(in the rows, 100 means zero)
Known rows, with every way that one mark hangs from another:
{porad garu {gugip buze vaki} zatabas}: |  91 | 110 |  68 |  57 |  90 |  99 | 102 | 105 | 147 | 160 |  92 | 104 |  68 | 110 | 101 | 104 | 101 | 108 | 111 | 110 | 102 | 162 | 121 |
{porad dumitol zatabas}: |  85 | 105 |  89 | 102 | 109 | 107 | 107 |  99 | 133 | 131 | 102 |  95 | 136 | 105 | 108 | 113 |  97 | 100 | 106 |  97 |  97 | 111 |  97 |
{fozipuz {porad {gugip buze} zatabas} teru}: | 105 | 120 |  78 |  52 |  86 | 113 |  96 | 112 | 157 | 152 |  88 | 109 |  98 | 118 | 101 |  97 |  70 |  94 | 118 | 138 |  94 | 128 | 117 |
{dumitol {buze gugip}}: | 100 | 109 | 100 |  96 | 103 |  72 | 103 | 106 | 125 |  96 |  62 |  75 |  84 | 100 |  98 | 101 | 137 | 107 |  98 | 102 | 106 | 104 | 113 |
{buze {gugip vaki}}: | 106 |  98 | 105 |  85 |  95 |  83 | 102 | 100 | 113 | 103 |  86 |  82 |  61 |  89 | 108 | 105 | 103 | 104 |  95 | 103 | 107 | 100 | 106 |
{vaki {gugip buze}}: |  99 | 109 |  97 |  74 |  90 | 115 |  96 | 103 |  99 | 104 |  59 |  90 |  94 |  92 |  96 |  98 | 107 |  85 | 104 |  98 | 103 |  97 | 109 |
{fozipuz {porad dumitol}}: |  91 |  97 |  96 |  91 | 115 | 110 |  98 | 104 |  98 | 116 | 104 |  97 | 130 | 108 | 109 | 106 | 100 |  89 | 105 | 132 |  93 | 107 | 101 |
{dumitol buze {porad {garu vaki}}}: |  98 |  95 |  92 |  82 | 126 |  87 |  95 | 113 | 105 | 116 |  83 | 106 | 110 | 112 |  96 |  92 | 127 | 121 | 109 | 136 | 107 | 140 | 100 |
{teru {zatabas {porad dumitol garu gugip}}}: |  82 |  99 |  60 | 109 | 108 | 125 | 105 | 108 | 142 | 151 |  91 |  87 | 147 | 104 | 107 | 104 | 111 |  94 | 124 |  93 | 129 | 174 | 113 |
{fozipuz {porad dumitol} {teru zatabas}}: |  96 | 106 |  88 |  77 | 107 | 139 |  98 | 103 | 131 | 118 | 105 | 100 | 131 | 103 | 110 |  99 |  71 |  83 | 115 | 134 |  93 | 101 | 110 |
{porad dumitol garu gugip zatabas}: |  76 | 104 |  61 | 107 | 108 | 102 | 104 | 106 | 144 | 170 | 104 |  91 | 141 | 120 | 101 | 114 | 103 | 108 | 113 | 103 |  98 | 170 | 108 |
{dumitol buze porad}: | 102 | 105 |  97 |  97 | 117 |  89 |  89 | 111 | 118 |  99 |  78 |  96 |  78 | 107 |  96 |  92 | 128 | 120 | 109 | 129 | 104 | 107 | 110 |
{dumitol buze {porad gugip zatabas}}: |  97 | 118 |  74 | 103 | 103 |  87 |  92 | 112 | 175 | 142 |  82 |  93 |  80 | 117 |  94 |  99 | 132 | 127 | 114 | 131 | 104 | 134 | 110 |
{teru {zatabas porad}}: | 104 | 104 |  92 | 105 |  95 | 126 | 106 |  99 | 135 |  97 |  88 |  97 | 106 |  89 | 108 |  93 | 108 |  86 | 116 |  94 | 132 | 109 | 101 |
{porad dumitol {garu vaki} gugip zatabas}: |  79 |  99 |  71 |  92 | 112 |  97 | 113 | 106 | 142 | 172 | 108 | 102 | 168 | 114 | 104 | 115 | 101 | 110 | 109 | 106 | 102 | 167 |  91 |
{zatabas porad}: | 106 |  96 | 100 | 106 | 103 | 103 | 107 | 105 | 103 | 101 |  89 |  99 | 108 |  95 | 104 |  96 | 100 |  92 | 113 |  90 | 128 | 113 |  99 |
{porad dumitol garu gugip}: |  78 |  95 |  70 | 105 | 112 |  98 |  98 | 108 | 109 | 152 | 103 |  92 | 140 | 116 |  98 | 111 | 105 | 107 | 108 | 100 |  99 | 164 | 113 |
{buze gugip}: | 102 | 103 | 101 | 102 |  96 |  86 |  95 | 101 | 108 | 102 |  81 |  79 |  99 |  98 | 102 | 104 | 106 | 104 |  97 | 102 | 104 | 103 | 103 |
{fozipuz porad teru}: | 109 | 100 | 102 |  79 | 101 | 113 |  97 | 108 | 101 | 109 | 103 | 107 |  97 | 109 | 102 |  92 |  66 |  89 | 111 | 135 |  91 | 100 | 106 |
{porad {dumitol buze} gugip zatabas}: |  82 | 114 |  72 | 102 | 110 |  89 | 114 | 106 | 170 | 151 |  84 |  90 | 122 | 112 |  99 | 114 | 132 | 109 | 108 | 100 | 100 | 137 | 111 |
{fozipuz {porad {dumitol buze}} {teru zatabas}}: |  93 | 111 |  87 |  72 | 116 | 127 | 105 | 108 | 147 | 112 |  83 |  98 | 117 | 106 | 105 |  95 | 101 |  87 | 116 | 134 |  94 | 102 | 119 |
{garu {vaki {gugip buze}}}: | 101 | 103 | 107 |  57 |  94 | 111 | 106 | 101 |  97 | 105 |  62 | 102 | 121 |  86 |  99 | 101 | 106 |  85 |  99 | 103 | 107 |  96 |  93 |
{dumitol porad}: | 105 | 100 |  97 | 102 | 108 | 102 |  82 | 106 | 103 | 103 |  98 |  99 |  93 | 105 | 101 |  96 |  98 | 116 | 107 | 128 | 103 | 103 | 101 |

Rows:
| 101 |  91 |  79 |  96 | 100 |  95 | 111 | 110 | 118 | 144 |  96 |  99 |  74 | 101 | 103 |  96 | 102 | 102 | 118 |  98 | 131 | 169 | 113 | : {zatabas {porad garu {gugip vaki}}}
|  97 | 104 |  76 |  98 | 102 | 129 | 113 | 107 | 157 | 142 |  88 |  95 | 142 |  95 | 107 | 102 |  76 |  92 | 125 |  89 | 128 | 133 | 113 | : {fozipuz {teru {zatabas {porad dumitol gugip}}}}
| 100 |  95 |  96 |  65 | 102 | 116 | 110 | 111 |  88 | 121 |  51 |  99 | 133 |  91 | 100 |  93 | 108 |  79 | 119 |  95 | 135 | 145 |  98 | : {zatabas {porad {garu {vaki {gugip buze}}}}}
|  96 | 104 |  65 | 109 |  93 | 121 | 101 | 107 | 145 | 137 |  92 |  91 | 113 | 103 | 103 |  93 | 114 |  95 | 124 |  98 | 132 | 168 | 113 | : {teru {zatabas {porad garu gugip}}}
|  99 | 120 |  75 |  75 |  95 | 102 |  83 | 110 | 158 | 149 |  83 | 103 |  93 | 114 | 101 | 103 | 103 | 121 | 114 | 132 | 105 | 134 | 112 | : {dumitol {porad {gugip buze} zatabas}}
|  95 | 101 |  82 |  97 | 120 |  91 |  84 | 114 | 106 | 113 |  81 |  94 |  83 | 116 |  94 |  90 | 129 | 121 | 113 | 132 | 101 | 142 | 115 | : {dumitol buze {porad garu}}
|  99 | 114 |  89 |  99 | 112 |  93 |  93 | 108 | 153 | 117 |  82 |  96 |  79 | 112 |  98 |  96 | 126 | 120 | 112 | 131 | 101 | 112 | 106 | : {dumitol buze {porad zatabas}}
|  86 | 110 |  77 |  56 |  99 | 102 | 112 | 101 | 157 | 160 |  90 | 103 |  96 | 101 | 108 | 117 |  98 | 104 | 106 | 102 | 103 | 132 | 115 | : {porad dumitol {gugip buze vaki} zatabas}
|  90 | 105 |  74 | 109 | 103 | 123 | 111 | 102 | 156 | 137 |  89 |  89 | 141 |  95 | 109 | 106 | 111 |  92 | 117 |  91 | 131 | 138 | 108 | : {teru {zatabas {porad dumitol gugip}}}
|  93 | 107 |  64 | 109 | 103 | 100 |  80 | 112 | 147 | 161 | 103 |  93 |  99 | 124 |  97 |  99 | 102 | 125 | 119 | 135 | 102 | 168 | 107 | : {dumitol {porad garu gugip zatabas}}
|  98 |  96 |  91 |  88 | 118 |  99 |  94 | 114 | 106 | 118 |  60 |  90 | 105 | 104 |  92 |  91 | 136 | 110 | 114 | 133 | 108 | 136 |  98 | : {dumitol buze {porad {garu {vaki gugip}}}}
| 100 |  89 |  83 |  95 | 106 |  94 | 114 | 112 | 112 | 144 |  93 | 106 | 139 | 104 | 102 |  98 | 106 | 101 | 115 | 100 | 133 | 170 |  95 | : {zatabas {porad {garu vaki} gugip}}
| 106 | 112 |  96 |  84 | 107 |  76 |  95 | 108 | 165 | 119 |  68 |  78 |  39 | 101 | 105 | 101 | 129 | 125 | 110 | 134 | 109 | 113 | 112 | : {dumitol {buze {gugip vaki}} {porad zatabas}}
| 102 | 108 |  78 | 109 |  88 | 119 | 106 | 105 | 157 | 124 |  90 |  94 | 107 |  93 | 104 |  96 | 113 |  93 | 118 |  96 | 133 | 132 | 104 | : {teru {zatabas {porad gugip}}}
|  97 | 102 |  79 | 106 | 101 | 127 | 101 | 105 | 122 | 111 |  90 |  94 | 112 |  98 | 106 |  90 | 108 |  87 | 122 |  98 | 130 | 145 | 108 | : {teru {zatabas {porad garu}}}
|  84 |  93 |  83 | 102 | 130 |  95 | 114 | 113 | 103 | 123 |  70 |  91 | 132 | 107 | 101 |  99 | 130 |  98 | 122 |  91 | 126 | 156 | 116 | : {zatabas {porad {dumitol buze} garu}}
|  85 |  91 |  71 | 111 | 115 | 101 | 107 | 112 | 111 | 154 |  90 |  90 | 147 | 111 | 103 | 106 | 104 | 101 | 120 |  93 | 126 | 176 | 112 | : {zatabas {porad dumitol garu gugip}}
|  80 |  92 |  92 |  80 | 131 |  89 | 116 | 106 | 100 | 123 |  85 | 103 | 152 | 106 | 100 | 105 | 127 | 105 | 104 | 104 | 102 | 141 | 101 | : {porad {dumitol buze} {garu vaki}}
|  91 |  98 |  95 | 101 | 125 |  94 | 119 | 109 | 115 | 111 |  70 |  93 | 127 |  96 | 105 | 103 | 128 |  96 | 116 |  87 | 127 | 121 | 109 | : {zatabas {porad {dumitol buze}}}
|  94 | 103 |  78 | 105 | 109 | 106 |  81 | 109 | 125 | 136 | 102 |  96 |  99 | 120 | 100 |  96 |  96 | 118 | 118 | 134 |  98 | 146 | 103 | : {dumitol {porad garu zatabas}}
|  85 | 110 |  78 |  85 | 109 |  85 | 121 | 103 | 174 | 154 |  90 |  94 |  84 | 102 | 102 | 114 | 130 | 110 | 105 | 102 | 103 | 133 | 114 | : {porad {dumitol buze} {gugip vaki} zatabas}
| 108 | 105 |  87 |  83 |  93 | 105 |  96 | 112 | 123 | 135 | 104 | 104 |  98 | 114 |  98 |  95 |  74 |  96 | 112 | 136 |  95 | 121 | 110 | : {fozipuz {porad gugip} teru}
|  79 |  97 |  81 |  95 | 127 |  93 | 107 | 108 | 100 | 123 |  82 |  91 | 125 | 112 |  96 | 104 | 128 | 105 | 107 | 100 |  98 | 143 | 116 | : {porad {dumitol buze} garu}
|  98 | 100 |  91 |  94 | 110 | 135 | 114 | 103 | 134 | 117 |  88 |  98 | 142 |  89 | 109 |  99 |  69 |  84 | 124 |  88 | 128 | 111 | 107 | : {fozipuz {teru {zatabas {porad dumitol}}}}
|  89 | 110 |  73 |  57 |  96 |  98 | 107 | 107 | 142 | 161 |  89 | 111 | 132 | 113 | 100 | 105 | 104 | 107 | 108 | 113 | 105 | 164 | 103 | : {porad {garu vaki} {gugip buze} zatabas}
|  92 | 108 |  86 |  61 |  95 | 115 | 105 | 105 | 120 | 136 |  67 |  99 | 128 | 101 |  99 | 100 | 105 |  88 | 111 | 107 | 105 | 137 |  97 | : {porad {garu {vaki {gugip buze}}} zatabas}
|  90 |  84 |  75 |  95 | 114 |  98 | 114 | 110 | 115 | 157 |  96 |  95 | 109 | 101 | 107 | 107 | 101 | 101 | 120 |  93 | 130 | 174 | 114 | : {zatabas {porad dumitol garu {gugip vaki}}}
|  97 |  96 |  98 |  79 | 116 | 115 | 100 | 108 | 100 | 122 | 104 | 104 | 132 | 109 | 106 | 101 |  65 |  88 | 111 | 130 |  90 | 104 | 107 | : {fozipuz {porad dumitol} teru}
| 105 | 104 | 105 |  80 | 102 |  71 | 109 | 104 | 128 |  98 |  67 |  80 |  46 |  90 | 102 | 101 | 133 | 108 |  98 | 105 | 107 | 102 | 116 | : {dumitol {buze {gugip vaki}}}
|  94 | 101 |  88 |  94 |  97 | 112 | 107 | 104 | 122 | 135 |  84 |  94 | 129 | 102 |  99 | 101 | 106 |  88 | 109 | 106 | 104 | 137 |  86 | : {porad {garu {vaki gugip}} zatabas}
